What can hang from each mark
tarur: memak susopak tukop
zenu: muzipe tarur
nibapil: muzipe tarur
mires: memak
zita: susopak
tukop: tarur
memak: mires tarur
niron: susopak
susopak: muzipe niron zita
muzipe: susopak zenu

Every row comes from one small tree of marks. The marks that hang from a mark follow it in brackets, in alphabetical order. Every link used is in the known rows. Which tree was each row made from?
Known rows
mires(memak(tarur(susopak(niron) tukop))): [ 14   3   5   9  -4  -2  -1 -11  -4  -2   1   1  -4   3  -5   0  -2   9
   8   0   3  -4  -1  -8  13 -17  -9   2  -1  -4   3  -1  -9   4  18  -6
   1   0  -4  -3  12   2  -6   7   0 -14  -2  -6   2  -4  -1   5  -4]
muzipe(susopak zenu): [  6  -9   1  -9   1   3   5  -4  -2  -4  -3  -3  -3  -9   4  -1   0   4
   3   1   5   4   3  -1   5 -16 -12   5  11   7   3  -3 -10  -1  -8  -3
   6   3 -10   1   7   7  10  -9   5   7  -1  -5   5   7   0  -7 -12]
zenu(muzipe(susopak(niron zita)) tarur): [  6  -8  -5  -5   3  10   3  -2  -2  -8 -11  -7  -3   0  -3  -1  -4   5
   6   4  -9  13  11   1  -8 -20 -20 -10  11  -8   9  -3  -4  -3  -7   5
   7   7  -5  11   0  -1  -7 -18  24   6   1  -8   4 -41  -1 -24 -18]
muzipe(susopak): [  3  -9  -1 -10   1   1   4  -1  -3  -7  -3  -1  -1  -7   5   2   0   4
  10   1   0   3   8   0   2 -12 -12   1   8  -1   7  -2  -8   2  -4   2
   7   0 -10  -4   9   3   3  -4   3   9  -2  -3   4   0   0  -3 -11]
tarur(memak susopak(muzipe zita) tukop): [-15  -8  13   4 -20  -3   1  -6  -8  -1  -4   8   4  -6   4  -2   5   9
   3 -11  -5   3  -3  -6   1 -15   3  18 -16 -22   7   8  -6  11  13  -5
  -8  -5 -12   9   9   0   9   2  13  -6   3  -7  14   8   5 -10  -1]
zita(susopak(muzipe(zenu(tarur(memak))) niron)): [  1 -11  10  10   8   5   4   7   1  -3  -8  -4  -1  -6  -2   3   1  11
   7  -3   2  15  -1  -6   5 -14 -13  11   5 -11   3   1   0   5 -21  -6
  11   4 -12  -2  19   4  -4  -3   9  -3   1  -2  -2  -1   0 -22 -10]
muzipe(zenu): [ 3  0  1  2 -2  2  1 -2  1  1  1 -3 -2 -1 -1 -3  1  0 -7 -1  4  0 -5  0
  2 -5  0  5  5  7 -4  0 -2 -2 -4 -5 -2  3 -1  5 -1  4  7 -5  1 -3  2 -2
  2  7 -1 -3 -3]
mires(memak): [-10   8   1   7  -6   0   2  -7   0  -1   3   0   0   7  -2   0  -1   1
   9   0   0  -5  -5  -1   4  -5  -3   1   8  -1  -3  -5  -3   0  14  -3
   3   1   0   0   2   1   5   4   6  -2  -2  -2  -7  -5  -1   8  -2]
memak(tarur): [ 27  -1   1   4   8  -1   0  -3  -2   0  -1  -4  -4  -1  -6  -3   2  -3
  -1   1   1  -8   4  -8   8  -4  -8  -7  -3  -3   3   0  -3   1   0  -5
   1  -1  -1   2   3   0 -10  -8 -12  -6   1   0  10 -13  -2   0   1]
niron(susopak(muzipe(zenu(tarur(memak tukop))) zita)): [ -5  -5  10   8   4   1  -1  -6   0  -2  -7   1   0  -2  -3  -4  -1  -3
   3  -5   2   1   2 -11   7  -8   4   6  -8 -12   9   2   3   5 -12 -10
   5   2 -12   5  12  -4   6 -13  27  -3   3  -6  11 -13   1 -16  -6]
nibapil(tarur): [  2  -4   0   5  -7   0   0   5   2  -2  -4   2  -1  -3  -3   0   3   7
   1  -3   7   3  -1  -8   2  -6  -5   3   0 -15  -2  -1  -5  -4  -3   0
   1   0   1  -2  -7  -4  -1  -1   8  -2   0  -2   2  -9   1  -6  -3]
niron(susopak(muzipe(zenu(tarur)) zita)): [ -6  -4   8   9   6   2   2  -2   3  -2  -6   0  -2  -1  -5  -2  -2  -4
   0  -2  -1  -2   3 -13   7  -6   3   3  -2  -7  10   1   4   3 -20  -8
   7   4 -12   6   7  -3   2 -15  31  -4   3  -7  10 -17   0 -19  -7]
zenu(tarur(tukop)): [  6  -2  -1  -3  -1   5  -9  -2  -2   1  -2   1  -1  10   1  -1  -4   3
   7  -4   6  14   0  -1   2  -4  -5  -5 -11  -7   1   3  -5   3   6   0
  -5   3   2   2   7  -5 -11  -8   3  -6   2  -7   1 -24   3  -7  -3]
nibapil(muzipe(susopak(niron zita) zenu) tarur(tukop)): [  6  -8   2   5 -19  -1   1  -3   0  -9  -9   3  -5 -11   1  -1  -4   4
   0  -8   8  18   6  -8   2 -28 -10  13  -3 -11   3   1 -18  -7   2   1
   2   0 -11 -10   6  -2   2  -9  22 -10  -1 -10   8  -5   2 -15 -15]
muzipe(susopak(niron zita)): [  5  -6   2   0  -1   4   3  -2  -5  -4  -8   1  -2 -12   1   3  -3   4
   7   3  -7   3  11  -5  -2 -27 -10   7   5  -3  10   1  -4   4 -14   3
   7   1 -12  -3  10   2  -8 -11   9   4   0  -3   4  -4   0 -13 -13]
nibapil(muzipe(zenu) tarur(memak(mires) susopak tukop)): [ -4  -8   2   6 -29  -2   0  -6   2  -7  -2   3  -3  -9  -3  -7  -2   8
  -4 -13   6  13  -1  -1   3 -11   2   9  -6 -18   0   2 -24  -8  13  -1
  -3  -5 -13  -9  -9  -1  18  -1  18 -16   1  -9   9  -6   4  -5  -9]
susopak(muzipe(zenu(tarur(memak))) niron zita): [ -4   1   8  22   1   6   5   1  -2   6  -9   2  -4  -4  -8  -2   4   2
  -9   0  -9   3  -2 -12  -3 -21  -2  15  12 -16   1   7   9   4 -27  -6
   1   6  -4   9   6   1  -3 -20   8  -8   7  -3   4 -20   1 -33  -6]
nibapil(muzipe tarur(tukop)): [  0  -3   0   2 -18  -5  -3  -1   4  -7  -4   4  -2  -1   1   0  -2   0
  -1  -9   8  15   3  -4   0  -6  -3   4 -11 -14  -1   0 -14  -7  14   1
  -1  -3  -3 -13   3  -7   3   3  15 -11  -2  -7   4  -8   3  -5  -4]
tarur(memak): [ -2  -1   3   1  -5   0  -1  -8  -3  -3  -2  -2   2   0   0  -4   6   0
   8  -6  -1  -4   1   3   0   3   2   5  -5 -14  -4   0  -1   2   6  -3
   2  -5  -5  -5  -4   1  15  -2  -1   6   5   4   2  -1   0   6   4]
susopak(muzipe(zenu(tarur)) niron zita): [ -3   2   7  24   4   5   5   3  -2   6  -8   2  -4  -3  -8  -1   2   2
 -11   3  -9   4  -2 -13  -3 -22  -3  12  13 -11   1   8  10   3 -29  -6
   0   8  -3  10   8   1  -9 -19   8 -10   6  -5   3 -20   1 -35  -7]
tukop(tarur(memak(mires) susopak(muzipe(zenu) zita))): [-30  -3   6  11  -8   5   8  -8  -3   2  -2   5  -1  -6  -2 -10   7   8
  -4  -9  -9  -3   0   0  -5 -11   7  12   1 -27  -4   3  -6   2  -5  -3
   6  -2  -9   4   1   0  -1  -9   7 -10   2  -8   2 -23   5  -8  -7]
nibapil(muzipe(zenu(tarur))): [ -1   1  -3   1  -6   3   0 -10   7  -2   0  -6  -5   4  -1  -5  -4  -7
  -6  -4   3   7   3   5   0  -2  -1   0   3  -1  -4   1 -10  -9   0  -1
   5   3  -8  -8  -1   1   5  -7  14 -10   1  -3   2 -19   0  -5  -6]
zita(susopak(muzipe(zenu(tarur)) niron)): [  1  -9   9  10  10   5   5   8   2  -2  -7  -4  -2  -7  -3   4   0  11
   4   0   4  16  -1  -8   6 -15 -14   8   7  -5   4   2   1   4 -21  -5
  11   7 -11  -1  20   4 -10  -2   9  -6  -1  -4  -3   0   0 -25 -12]
tukop(tarur(memak)): [-18  -1   3   4   1   3   2 -11  -2  -2  -3   1   0   3   4  -9   7   4
   6  -9   1  -2   4   6  -4  -1   3   8 -10 -25 -11  -1  -3   0   3  -3
   9  -4  -2  -9   7  -3   0  -1  -1  -1   1  -2  -3 -21   3   7   1]
susopak(muzipe(zenu(tarur(memak tukop))) niron zita): [ -2   1   9  22  -1   4   3   0  -4   4  -8   3  -3  -3  -6  -1   2   3
  -7  -1  -6   6  -3 -12  -3 -22  -2  15   6 -15   1   8   8   7 -21  -6
  -5   6  -3   8  10   0  -5 -19   7 -10   7  -5   5 -17   1 -33  -6]
tarur(susopak(muzipe) tukop): [-10  -7   8  -1  -9  -6   2   1  -4  -2   0   8   2  -5   7   3   1  13
  -1  -4   1  10  -3  -6   5  -9  -3   8  -6  -5   9   7  -4  10   9  -3
  -9   1  -5   4  18   0   1  13   9 -11  -3 -11   9  15   4 -13  -4]

Which tree is each row?
[ -5  -4   7   4  11  -2   4  -2   3  -6  -3  -1  -1  -2  -1  -1   0   0
  -1  -1   4  -1   2  -9   9   2   2   1   3   0   8  -1   4   4 -17  -9
   8   2 -10  -4  15  -1  12  -2  21  -2   0  -4   7  -1  -1 -14  -5]
niron(susopak(muzipe(zenu)))
[  8  -4   2   4  -6   6  -4  -4  -1   5  -3   1  -4  -1  -3  -3  -5   8
  -3  -3   4   9  -3  -2   4 -20  -3   7  -6   0   1   6  -7  -1  -4  -3
  -4   5  -6   7   4   2  -6  -9  11 -11   3 -10   7  -9   2 -13  -8]
muzipe(zenu(tarur(susopak(niron zita) tukop)))
[ -4  -6   7  15 -13   1   5   6   1   1  -8   5  -3 -10  -8   1   3  15
  -6  -2  -1   2  -1 -14   3 -23  -8  13   5 -18   3   4  -4  -1 -17  -1
   2   2  -7   2  -6  -1  -3  -3  21 -10   1  -8   7  -7   1 -23  -7]
nibapil(tarur(susopak(muzipe(zenu) niron zita)))
[ -3   1   8  21   2   4   3   2  -3   5  -8   4  -4  -3  -5   0   1   3
 -10   1  -6   7  -3 -14  -3 -24  -3  13   8 -11   3   8   9   6 -23  -6
  -5   7   0  10  12   0 -10 -19   8 -12   6  -6   4 -14   1 -34  -7]
susopak(muzipe(zenu(tarur(tukop))) niron zita)
[  8   4   7  13  -5  -2   3 -10  -4   0   0   3  -3   2  -6   1  -1   7
   6   0  -1  -4  -2 -11  11 -19  -9   4   2  -9   5   0  -7   5  13  -8
  -1   2  -4   3  13   1  -6   2   3 -15  -2  -8   5  -9   0  -2  -5]
mires(memak(tarur(susopak(muzipe niron zita) tukop)))
[ 20  -4   3  18  -4  -2   3   3  -8   1   0   7  -4 -12 -12  -2  -4   5
 -11   3 -12   1  -1 -14   5 -16   1  -6   3  -3  17   6  -7   8  -2  -2
 -13  -1  -2  11   6   0 -16 -15 -15 -24   0  -9  13 -16   2 -18 -10]
memak(mires tarur(susopak(muzipe niron zita) tukop))
[ -7  -9  10   5   6   2   7   8   2  -2  -3  -4   1  -7   2   3   3   6
   1  -2   4  11  -5  -7   5  -6 -10   9   6  -3   5  -1   0   3 -12  -6
   8   5 -10   7  16   4  -4  -1  13   0  -3  -3   0   9   0 -15 -10]
zita(susopak(muzipe(zenu)))
[-11  -3   8   8   4  -1   3  -1   1  -2  -6   1   0  -4  -3   0  -1  -5
   0  -1  -3  -4   5 -12   6  -3   5   3  -4  -8  13   0   7   5 -16  -6
   7   1 -11   2  10  -4   1  -8  26  -1   1  -4   9 -10   0 -15  -5]
niron(susopak(muzipe zita))
[  1  -5  -4   1  -2   9   1  -2   1  -1  -8  -5  -4   1  -7  -2  -5  11
  -2   3 -11  10   6   2  -7 -19 -13  -6   4  -9   7   2  -3  -4  -6   4
   2   7  -5  12 -10  -1 -11 -10  30  -5   1  -9   5 -36  -1 -22 -13]
zenu(muzipe tarur(susopak(niron zita)))
[ -1 -10   4   3 -23  -2  -2   3  -4  -5  -3   7   1  -8  -3  -3   2  16
   6  -9   5   9  -3  -5   2 -11  -1   6  -7 -21   3   3 -14   0  10  -1
  -8  -7  -5   0  -8  -4   8   3   8  -9   1  -7   8  -5   4  -4  -4]
nibapil(tarur(memak(mires) susopak tukop))
[ 10  -6   3   2  -2   5   4  -4  -4  -2  -7  -1  -4 -13  -1   0  -2   5
   0   2  -2   4   6  -5   1 -32  -9  12   9   3   6   1  -6   0 -17  -2
   6   4 -13   3   7   7   1 -15  10   2   2  -5   6   2  -1 -17 -15]
muzipe(susopak(niron zita) zenu)
[ 18  -6   2  10  -3  -3   4   3  -7  -2   4   5  -3 -10  -9  -2  -2   4
  -8   2  -7   2  -2 -10   7  -7   0 -12   5  -1  15   4  -9   8   5  -3
 -12  -1  -1  11   4   0  -9 -11 -18 -20  -1  -8  13 -12   3 -11  -8]
memak(mires tarur(susopak(muzipe) tukop))
[  6  -3   1   5  -4   7  -2  -5   2   6  -3  -2  -5  -1  -6  -4  -4   7
  -5   0   1   4  -2  -2   3 -18  -3   4   1  -1  -1   5  -6  -3 -13  -4
   1   6  -8   6  -3   4  -5 -11  13  -9   4  -7   5 -15   0 -13  -8]
muzipe(zenu(tarur(susopak(niron zita))))
[ -9   2   7  22   2   1   7   6  -3   3  -8   5  -2  -7  -5   3   3   0
  -9   4 -13   1   0 -14  -4 -18  -1  12  10 -11   4   6  12   7 -22  -2
   0   4  -1   7   9  -1 -10 -13   5  -8   3  -2   2  -9   0 -31  -4]
susopak(muzipe niron zita)
[  1  -4  -5  -5   2   7   0  -6   0  -6  -6  -9   0   9  -3  -7   2   2
   7  -3  -4   8   3   8  -9   1 -11 -11   5 -15  -1  -3  -1  -4   4   1
   3   3   0   8 -12  -3   6 -13  17   8   5  -3   3 -37  -1 -10  -5]
zenu(muzipe tarur(memak))
[-16  -9   8   3 -18  -4   3  -1  -8  -5   1   8   4  -8   2  -3   3  12
   2  -7  -5   8  -5  -1   1  -5   6   7  -5 -16   9   6  -8  11  13  -4
 -13  -6  -7   4   5   0  16   4   0 -10   2  -7   8   5   5  -9  -3]
tarur(memak(mires) susopak(muzipe) tukop)
[ -8  -2   9   9   5   0   3  -3   2  -2  -5   1  -1  -5  -4  -1  -1  -5
  -4  -1  -1  -4   2 -12   7  -7   6   4   0  -4  10   1   5   3 -18  -9
   7   3 -12   6   8  -2   4 -11  28  -3   1  -5  10  -6   0 -16  -5]
niron(susopak(muzipe(zenu) zita))
[ 13   6   3   7  -2  -2  -1 -11  -4  -2   2   0  -2   7  -4  -1  -1   0
  10  -1   5  -4  -3  -7  11  -9  -7  -2   1  -3   0  -4  -7   3  22  -8
  -2   0   2   2  10   0  -3   3  -4  -9  -2  -5   2  -9  -1   8  -1]
mires(memak(tarur(tukop)))
[ 12  -9   2   1  -3  11   1  -9  -4  -2 -10  -4  -5  -7  -3  -5  -2   6
   8  -1   0   6   7  -3   0 -32 -12   9   6  -9   4   2 -10  -1 -19  -3
   9   4 -16   1   6   5   1 -24  11   4   6  -6   7 -21   0 -19 -16]
muzipe(susopak(niron zita) zenu(tarur(memak)))
[  5  -8  -3  -2  -7   5  -3  -4  -5  -8  -6  -2  -1   1  -5  -4  -5  15
   5  -2  -8  18   3   7  -7 -11  -8  -8   0 -14   8   1 -10  -1  10   4
  -6   0  -2   7  -3  -2   3  -6  15  -6   3 -10   6 -30   2 -18 -12]
zenu(muzipe tarur(memak(mires) susopak(niron) tukop))
[ 14 -10  -2  -2   2   9   1  -6  -3  -6  -6  -5  -5  -7  -3  -4  -3  10
   9   1   2  10   6   0   3 -22 -11   1  15  -4   3   0 -11  -1 -18  -3
   7   2 -13  -4   4   6   7 -18  -2   2   5  -5   2 -18   0 -18 -16]
muzipe(susopak(niron) zenu(tarur(memak(mires))))
[ 14 -10  -5 -12   3   5  -1  -1  -5 -12  -9  -5  -2   2   4   1  -6  10
  10   2   0  22   8   3  -6 -16 -22  -8   5  -6   9  -2  -6   0   6   4
  -1   5   0   5  13  -3  -6  -8  14   3  -1 -11   4 -27   1 -21 -16]
zenu(muzipe(susopak(niron)) tarur(tukop))
[ -3  -6  11  10 -13  -2   2  -1  -6   2  -4  10  -1 -10   1   3  -2  14
  -8  -2  -3  10  -3 -11   3 -27   0  18  -9  -5   9  11  -2  10  -2  -4
 -10   2  -8   7  18   2  -6   3  14 -18   0 -12  10  16   3 -23  -8]
tarur(susopak(muzipe(zenu) niron zita) tukop)
[-27  -3   6  15  -5   4   7  -5  -3   1  -5   6  -1  -8  -4  -8   5  12
  -2  -5 -11  -1   3   0  -6 -15   6  12   1 -28  -3   4  -4   3 -12  -1
   8  -2  -9  -3   5  -1  -5  -7   3 -12   2  -7  -1 -25   5 -11  -6]
tukop(tarur(memak(mires) susopak(muzipe niron zita)))
[  0  -2   5  16   7   1   4   4  -4  -2  -5   2  -3  -1  -4   0   2   9
  -5   3  -2  10  -4  -8   1 -10  -3   6  17  -9  -1   6   6   6 -19  -6
  -4   4   1  -2  12   2   4  -9  -8 -12   6  -4  -1 -11   2 -30  -6]
susopak(muzipe(zenu(tarur(memak(mires) tukop))) niron)
[ -5 -10  11   5 -11  -4   0  -7  -7  -5  -5   7   1  -7   4  -1   3  19
   3  -7   2   9  -2  -5   6 -16  -2  20  -9 -16   3   9  -5  10   5  -7
  -5  -4 -11  -6  18   3  15  11   4 -12   3  -7  10  19   3 -16  -2]
tarur(memak susopak(muzipe(zenu) niron) tukop)
[  0  -6  -5  -8  -1   7   2  -2   2  -4  -5  -7  -2   4  -4  -3  -3   9
   0   1  -8  10   4   5  -5  -7 -15 -11   5  -7   6  -1  -6  -5   0   4
   3   7  -5  11  -9  -1  -4  -5  27  -2   0  -9   5 -34   0 -16 -11]
zenu(muzipe tarur(susopak))
[  6   4   4  11  -5   1   2 -12  -1   2   2  -1  -4   3  -8  -2   0   3
   6   0  -3 -12  -1  -8  11 -15  -7   0   3  -7   3  -3  -9   1  12  -7
   4   2  -6   4   2   2  -4  -2   7 -10  -2  -5   4 -13  -2   6  -4]
mires(memak(tarur(susopak(zita))))
[ -1  -6   7  10 -24   0  -4  -4 -10  -2  -3  10   1 -13  -4  -2  -5  14
   1  -6 -10   8   0   0  -3 -23  10  12 -15 -14  11   9 -11   7  11   2
 -14  -7 -11   3   2   1   2  -2   2 -15   4  -7   9   3   4  -6  -6]
tarur(memak(mires) susopak(niron zita) tukop)
[ 13  -9   4   0  -6   9  -3  -9  -7  -4 -10  -2  -4  -6   1  -3  -3   7
  10  -3   3  11   5  -4   1 -34 -12  12  -1  -9   5   3 -10   2 -11  -3
   4   3 -14   3  13   4  -1 -21   9   1   5  -8   8 -15   1 -17 -16]
muzipe(susopak(niron zita) zenu(tarur(memak tukop)))
